Each row comes from the steps of one path. Every step used is in the known rows, and no mark comes twice. Write the path behind each row, first mark first.
Known rows:
furiteb-nanop-borib-rekas: [3 5 22 14 -5 -5 33 -15 -2 -10 -21 -10 16 -7 -16 6 -29 0 19 10 -12 -5 -14 13 -17 -15 14 12 -3 14 -4 -7 9 -11 49 30 21 10 0 4 9 -4 18 8 11 16 -9 -7 -10 3 4]
nanop-borib-rekas: [-6 7 12 1 18 -4 29 -12 -10 -16 -26 -11 7 -16 -35 -18 -18 15 23 4 8 -11 -12 13 -6 -8 7 0 -14 19 -1 -8 3 -14 17 31 5 -3 1 9 -17 9 4 2 5 -5 -9 -8 7 3 -16]
dabu-navoz-dozo-nanop-furiteb-rekas: [-14 -3 -26 -22 33 -20 -59 -27 41 8 -5 -6 5 -2 -31 -12 -4 -9 -30 -4 -9 -38 22 -18 1 11 32 -14 -4 1 17 -7 -26 14 -38 6 -12 -32 -34 7 0 0 -14 18 -28 7 24 -8 -3 36 1]
furiteb-rekas-dozo-navoz: [-14 -12 9 -8 -19 -3 -12 5 15 -1 7 17 -24 3 12 6 18 -10 1 1 -7 -16 9 -11 11 0 -9 -11 19 -10 -7 5 6 8 -45 -12 0 -22 -16 -1 -4 0 -1 -18 -10 -23 1 -37 -1 -13 -16]
nanop-furiteb-rekas: [7 -15 -4 9 33 -7 -19 -2 13 16 -6 -16 -5 10 -17 -3 2 -6 -5 -1 -19 -25 -4 -4 -12 -15 -6 2 0 -7 -7 -14 -17 -10 -11 28 -23 -41 -6 14 1 10 -4 23 -3 -14 -9 -24 -16 24 -25]
furiteb-rekas: [9 -7 -1 -4 14 7 8 1 9 -5 -5 -2 2 3 2 2 8 1 -7 16 -20 -24 -10 2 -6 -20 -17 6 13 -14 -10 -5 9 1 -7 16 -10 -25 -14 4 -16 12 14 -4 8 -12 -7 -30 -3 16 -25]
zaka-dozo-nanop-furiteb: [-15 -9 -46 -12 31 -22 -55 -27 -33 9 -13 5 -7 23 6 -9 -5 8 -19 -14 -3 -2 -6 -8 -6 -6 13 5 -23 22 -9 -4 -16 -16 -23 21 4 -2 1 -15 -2 23 -10 -15 -18 -43 25 31 -16 18 4]
nelipar-zaka-dozo-rekas: [18 4 9 -4 28 -27 38 4 -23 17 7 10 -31 14 6 0 10 35 19 -3 6 -10 -18 10 -6 0 -38 -3 -12 10 -24 9 29 6 -13 0 -1 -20 21 -20 -48 1 -7 19 14 -20 -20 -15 13 -29 -4]
borib-rekas-furiteb-nanop-dozo: [-7 14 9 18 4 2 26 2 8 -13 8 9 24 10 -1 11 -31 -13 0 4 -7 8 -11 27 -6 -14 18 13 -3 -1 -10 -21 17 10 57 25 -5 40 13 20 -1 2 18 3 6 12 -7 47 0 1 4]
dabu-navoz-dozo-rekas-furiteb-nanop: [40 7 24 -17 5 9 26 28 29 18 44 3 10 1 -20 -4 7 1 -15 -25 -18 -11 4 9 -13 7 -2 8 -9 -10 13 -19 10 20 23 3 -6 14 10 11 14 -16 -1 43 9 34 -10 3 11 -6 35]
borib-nanop-dozo-navoz: [-5 -1 -9 5 -13 -2 -14 0 -34 -8 -1 8 14 -10 33 -3 11 -5 -4 16 24 36 -2 -15 34 10 -8 10 21 -3 -11 20 -13 -21 32 -14 2 26 -10 -7 19 9 -19 -52 3 1 3 30 -10 2 -8]
zaka-dozo-rekas-furiteb-nanop: [39 -1 9 -8 6 4 35 20 -21 16 25 18 -6 29 14 5 -5 17 6 -29 -16 4 -22 24 -15 -13 -14 26 -17 4 -20 -16 31 6 23 31 2 30 20 2 5 4 12 10 22 -16 -9 19 -2 -12 24]
nelipar-zaka: [0 -2 10 16 17 -3 15 10 -5 -3 1 -14 -8 0 15 -3 13 8 3 11 -5 2 -13 3 -22 -3 -25 -7 -11 -19 -9 9 8 -7 10 -10 -2 -17 29 -10 -28 5 -2 20 10 20 -21 -16 -6 -11 -17]
dabu-navoz-dozo-nanop-borib-rekas-furiteb: [-24 22 -7 -20 25 4 3 -15 31 -30 -14 -2 25 -20 -39 -40 -31 7 4 -22 21 -17 12 20 2 24 60 -8 -36 19 27 -5 -7 21 0 18 3 27 -13 23 -9 3 -8 7 -29 22 24 32 16 20 15]
nanop-borib-rekas-dozo: [-15 2 17 8 6 -15 21 -19 8 -21 -31 -2 1 -9 -24 -2 -23 8 26 -11 9 2 6 8 -22 -1 12 -22 -5 25 9 -10 11 -1 -26 3 13 1 13 -5 -14 -8 13 9 -12 -13 6 1 15 -29 -3]
dabu-navoz-dozo-rekas-furiteb: [33 8 12 -27 23 10 22 32 24 6 39 5 3 -4 -36 -26 17 15 -4 -31 5 -17 5 11 -3 14 -10 -7 -27 -7 13 -18 6 13 -12 3 -22 -2 13 18 -8 -5 -13 40 -2 17 -12 6 25 -3 14]
borib-rekas: [0 6 12 -5 14 -14 5 3 -4 -5 -2 6 1 0 -25 -4 6 6 4 19 -9 -15 -14 9 2 -18 -8 2 -6 4 -3 1 13 -6 -3 27 -10 -16 2 14 -21 7 5 -8 9 -10 -19 -24 8 -8 -19]
dabu-navoz-dozo-rekas-furiteb-nanop-borib: [38 9 22 -8 5 21 48 15 22 6 20 -13 20 -15 -29 -14 -17 10 10 -40 2 -9 8 15 -19 17 11 5 -20 3 16 -30 2 12 38 8 5 24 11 9 17 -15 -1 55 1 41 0 23 4 7 35]
borib-nanop-furiteb-rekas-dozo: [-2 -20 8 22 22 -24 -25 -14 29 13 -27 -6 18 18 19 15 -1 -13 -8 -3 -16 3 17 -10 -19 -6 7 -11 24 2 7 11 -4 -15 -42 1 -13 -8 5 1 44 -13 -3 -7 -3 -16 20 5 -6 -13 7]
dabu-navoz-dozo-nanop: [-8 6 -25 -37 8 -1 -41 -17 12 -17 7 2 12 -9 -9 -14 10 -1 -40 2 -6 -13 14 -17 0 13 12 -13 -4 -1 26 -1 -14 12 -17 -16 7 0 -15 -9 -9 5 -4 -7 -17 17 25 -3 9 15 14]
furiteb-nanop-borib-rekas-dozo-zaka: [5 11 13 15 -26 -13 36 -24 0 -12 -28 -9 8 3 -10 6 -44 -2 35 -5 -2 25 17 4 -12 8 1 -2 7 12 7 -9 30 10 -11 -7 32 28 1 5 -5 -20 22 -6 6 30 -4 -8 6 -20 15]
navoz-dozo: [2 -4 -13 -20 6 -9 -18 -8 1 -5 16 -4 13 -1 -2 4 6 5 -30 18 -12 12 -1 5 -7 -14 -9 -3 -6 11 5 -20 -5 8 -18 5 -6 -9 4 1 -10 -7 3 13 5 -5 8 -5 0 10 -20]
furiteb-rekas-borib: [-1 0 -5 2 -12 36 17 7 8 -2 -11 -16 -10 -8 2 13 -12 -11 1 16 -9 -48 -13 18 -14 -9 8 -5 13 -17 8 6 9 -7 -20 -5 -7 -4 -18 -6 -1 4 15 12 15 -10 14 -15 3 18 -12]
zaka-dozo-navoz: [1 -9 -18 -25 -10 -6 -15 11 -39 4 25 27 -29 13 4 -8 30 17 0 1 12 9 -13 -7 21 -5 -18 12 -17 1 -20 1 5 4 0 5 4 -5 -13 -22 -8 20 -21 -26 -1 -42 -1 -18 -15 1 -18]
lifib-nelipar-zaka-dozo-rekas: [21 14 14 0 19 -23 20 -9 -33 20 5 14 -41 12 9 21 12 45 32 11 2 -7 -29 -1 -8 -5 2 -12 -22 9 -17 -1 41 -1 -17 -19 5 -21 24 -9 -39 8 2 17 25 -26 -40 -11 4 -40 13]
furiteb-rekas-dozo: [-5 -10 4 1 5 -4 -1 -5 24 -14 -10 6 -5 13 11 17 2 -7 -12 2 -20 -15 5 -3 -19 -14 -11 -18 22 -6 2 -6 18 11 -51 -8 -2 -24 0 -6 -15 -3 24 -3 -1 -20 9 -23 7 -16 -15]
rekas-furiteb-nanop-dozo-zaka: [22 11 -20 12 -17 34 21 8 -24 -14 13 -6 21 17 28 -4 -30 -8 0 -8 2 42 -1 13 0 6 -16 21 -5 -27 -6 -24 15 10 53 -10 3 57 14 17 -4 4 17 -8 10 46 -8 47 -10 17 6]
dozo-navoz-dabu: [-12 -7 2 2 -14 13 -23 22 -16 -1 8 5 -9 -7 21 -16 50 6 -8 14 8 22 -1 -23 24 -7 -23 22 -18 -9 -8 29 -32 -1 24 1 0 -38 2 -5 0 9 -10 -10 -3 -4 -19 -35 -7 9 -11]
dabu-navoz: [19 -3 3 -13 10 22 0 24 -6 -11 13 3 -4 -5 -19 -16 37 5 -14 -8 -4 -11 -2 -20 -15 8 -21 -10 -11 -30 17 -5 1 -5 16 -14 -6 -13 3 -17 -7 18 -8 3 2 13 -15 -26 3 0 4]
lifib-nelipar-nupib: [23 14 5 -12 -13 -9 -12 -17 -49 2 -2 -2 -34 -17 4 29 27 19 16 12 -23 11 -35 -14 -15 12 27 -11 -7 -9 5 -25 15 -38 34 -24 8 7 35 16 -15 17 23 -40 34 -9 -42 -6 -4 -8 9]
rekas-dozo-navoz: [-9 -15 8 -10 -23 -1 -23 17 -8 -2 17 14 -23 -2 12 0 28 -6 -2 -11 3 15 8 -18 8 4 -15 -13 10 -8 -2 8 -2 -4 -34 -24 7 -6 14 -14 1 3 -9 -13 -14 -20 -3 -19 -1 -31 -7]

Write each row's path:
[-23 -4 -27 7 9 13 -38 -18 7 14 -31 -28 -10 -4 -2 1 -31 -24 -6 -2 -5 -55 -6 10 -6 0 37 -6 12 -1 8 15 -24 -26 -31 7 -4 -5 -16 7 18 9 -2 12 -9 -8 38 15 -7 34 3] : dozo-nanop-furiteb-rekas-borib
[-12 -2 -20 -5 -12 7 -12 2 -33 -7 13 7 -8 -12 4 -5 12 -2 -2 7 23 13 -6 -11 30 7 -21 2 9 -5 -13 -6 -15 -11 28 -11 1 7 -7 -8 -19 19 -16 -24 -7 -6 -6 14 -9 8 -24] : nanop-dozo-navoz
[-39 5 -10 32 -36 24 3 -5 3 -2 -30 -4 10 -18 43 16 3 -17 0 37 30 11 4 -5 36 7 19 13 24 -2 4 54 -24 1 24 -21 0 8 -38 -15 32 -11 -7 -37 4 3 28 16 1 20 2] : furiteb-rekas-borib-nanop-dozo-navoz-dabu
[29 -1 -7 -23 18 -18 21 3 -36 12 10 21 -17 18 -9 -2 15 32 -1 -9 4 -11 -19 5 3 -11 -38 5 -4 19 -18 -9 22 -2 -21 18 -3 -13 2 -15 -26 10 6 -3 15 -38 -7 -6 17 -17 -4] : zaka-dozo-rekas
[-31 15 -12 -15 25 -6 -1 -25 18 -27 -16 -11 30 -14 -18 -28 -52 9 10 -9 13 -1 2 38 5 7 60 5 -35 38 12 -3 -7 7 -14 40 6 35 -4 38 -14 -2 8 7 -23 7 29 47 8 21 -1] : navoz-dozo-nanop-borib-rekas-furiteb
[20 -5 13 9 -1 29 12 27 -4 -6 22 -5 16 11 27 3 -1 -9 -8 -11 -30 11 -17 17 -27 -16 1 25 -12 -22 -5 -9 8 -4 52 20 1 31 29 9 24 7 17 13 13 18 -10 15 -20 4 14] : rekas-furiteb-nanop
[-20 -2 23 -8 -15 -27 -11 8 9 1 12 22 -24 -2 -19 0 16 -6 16 2 7 0 7 -4 19 3 -1 -16 7 6 0 15 7 3 -41 -6 1 -14 -2 2 -9 -1 -11 -20 -11 -22 -12 -31 11 -36 -11] : borib-rekas-dozo-navoz
[-32 -10 9 7 -19 -2 -15 3 25 -4 -5 14 -16 4 25 8 37 -3 -4 9 -2 6 17 -22 14 -9 -6 4 10 -5 -2 23 -16 23 -32 -13 1 -49 -14 -7 -7 -7 6 -9 -15 -18 -1 -49 5 -9 -11] : furiteb-rekas-dozo-navoz-dabu
[-4 -10 -12 12 10 17 -10 3 16 25 -15 -29 -16 -6 -19 9 -16 -18 8 -2 -7 -48 -6 12 -19 -6 16 -9 4 -9 7 1 -13 -18 -24 3 -18 -15 -7 1 18 -3 -5 37 4 -10 17 0 -14 28 -12] : nanop-furiteb-rekas-borib
[15 7 -5 13 -31 23 33 -2 -21 16 -5 -11 -7 -11 6 32 -36 -15 3 -1 3 -17 -16 16 -7 1 -10 -4 40 5 -2 -8 6 -19 25 -21 16 34 7 -16 7 -10 18 21 24 17 7 45 11 -15 22] : furiteb-nanop-dozo-rekas-borib
[27 3 17 -1 3 10 43 5 11 6 11 -23 23 -4 -5 -4 -38 11 12 -28 -5 8 -2 34 -14 -2 13 15 -15 24 -2 -28 -2 0 27 31 8 32 18 24 16 -18 12 50 6 26 5 37 -1 5 18] : navoz-dozo-rekas-furiteb-nanop-borib
[-22 -22 11 34 -1 -20 -44 -4 34 20 -20 1 4 9 32 3 30 -12 -2 6 2 30 24 -30 14 1 8 9 10 4 4 44 -35 3 -28 -4 -8 -39 -5 -2 53 -17 -18 -15 -16 -15 9 -22 -9 -5 10] : borib-nanop-furiteb-rekas-dozo-navoz-dabu
[-20 4 -12 15 -35 21 8 -5 -9 2 -17 -6 3 -20 27 15 -19 -21 6 25 23 -15 -2 6 31 14 18 4 37 -10 -3 35 -2 -17 9 -24 2 29 -38 -9 33 0 -15 -37 8 -2 32 24 -5 21 -4] : furiteb-rekas-borib-nanop-dozo-navoz
[28 11 -20 -30 -6 9 -2 4 0 -8 19 -6 6 -3 -31 -21 17 11 -16 6 7 13 24 -20 7 23 -25 -11 -16 -19 23 -11 10 27 -22 -28 -7 -3 -17 -4 -25 -7 -13 0 2 39 -7 -29 12 16 -2] : dabu-navoz-dozo-zaka
[-27 -1 -20 11 -16 11 -17 3 -22 -15 0 9 1 -6 20 -10 27 3 -12 17 25 35 2 -21 34 0 -20 12 -2 -2 -8 14 -39 8 42 -12 1 -18 0 -15 -14 8 -8 -17 -12 -4 -9 5 -1 10 -18] : nanop-dozo-navoz-dabu
[-3 0 -2 8 -27 25 5 22 -15 -5 31 7 2 1 27 1 -6 -14 0 -10 7 24 -7 6 13 3 5 19 0 -21 -18 -13 -9 -3 71 -1 6 43 9 4 15 12 -6 -1 -4 18 -9 40 -26 11 2] : rekas-furiteb-nanop-dozo-navoz
[-15 -1 16 0 9 -26 0 -9 14 -11 -5 14 -7 6 -16 8 -2 -2 2 3 -9 -2 3 6 -12 -13 -4 -19 7 10 5 0 21 4 -41 4 -1 -9 15 -1 -20 -4 14 -7 -1 -22 -5 -19 20 -41 -6] : borib-rekas-dozo
[-15 0 27 19 -12 -16 26 -23 15 -13 -29 -1 9 -2 -8 20 -32 -5 20 -5 -15 6 5 9 -32 -8 18 -10 9 22 5 -11 18 1 8 5 28 16 15 -8 9 -18 27 8 -1 6 5 4 0 -30 16] : furiteb-nanop-borib-rekas-dozo
[-32 14 12 24 -19 4 10 12 11 -6 12 22 9 -1 13 0 0 -14 7 11 10 27 -5 8 27 -5 19 33 -18 1 -15 16 -15 22 76 21 -1 12 1 16 10 -4 0 -6 -9 11 -18 19 -4 9 5] : borib-rekas-furiteb-nanop-dozo-navoz-dabu
[-32 -20 1 21 2 -17 -42 3 35 20 -5 1 -19 10 7 0 32 -10 4 -6 1 5 21 -26 9 -4 2 1 0 4 -5 17 -37 15 -33 -3 -12 -59 -2 -4 10 -10 -14 18 -28 -28 -2 -35 -9 0 -13] : nanop-furiteb-rekas-dozo-navoz-dabu
[8 0 -6 -27 11 2 -11 7 16 -7 28 -1 6 -6 -25 -8 25 5 -29 5 -6 -5 14 -15 -11 5 -11 -16 -13 -7 23 -18 -3 17 -6 -16 -8 -16 -8 -15 -10 -2 -10 16 -5 12 2 -21 5 9 -2] : dabu-navoz-dozo
[20 13 -29 9 -7 6 6 -13 -42 -17 -23 -7 34 4 31 -5 -14 3 -7 19 22 53 5 -13 22 16 -31 6 16 -11 3 13 11 -12 16 -19 2 39 -2 1 0 2 3 -59 16 31 1 34 6 13 -3] : borib-nanop-dozo-zaka
[-14 -22 3 4 2 -19 -36 2 24 21 7 1 -29 6 -10 2 13 -16 10 -17 -3 -13 14 -15 3 4 3 -14 12 -5 -10 -3 -18 -1 -50 -5 -12 -35 -5 3 8 0 -22 14 -24 -29 2 -28 -16 -3 -17] : nanop-furiteb-rekas-dozo-navoz
[-8 -22 11 16 5 -26 -40 0 22 27 -7 0 -2 6 16 6 14 -18 7 -7 0 8 18 -19 10 6 9 -4 21 -1 -5 27 -14 -15 -40 -4 -9 -15 -11 3 49 -11 -26 -20 -11 -18 13 -15 -16 -8 3] : borib-nanop-furiteb-rekas-dozo-navoz
[21 9 -26 10 -30 13 10 -14 -35 -10 -3 -7 16 11 20 9 -23 -7 -9 12 -3 35 4 -8 8 1 -32 7 20 -15 -7 -20 14 5 38 -19 16 34 -1 -6 -11 -2 17 -21 17 39 -11 20 -9 14 -2] : furiteb-nanop-dozo-zaka
[28 11 11 -13 -9 10 19 11 12 21 4 -12 10 -25 -17 5 6 1 -10 -1 15 -17 9 2 -4 26 5 -17 11 7 35 32 7 -9 -23 -32 -4 17 -11 -16 37 -25 -16 7 19 27 25 5 30 -16 40] : dabu-navoz-dozo-rekas-borib-nanop
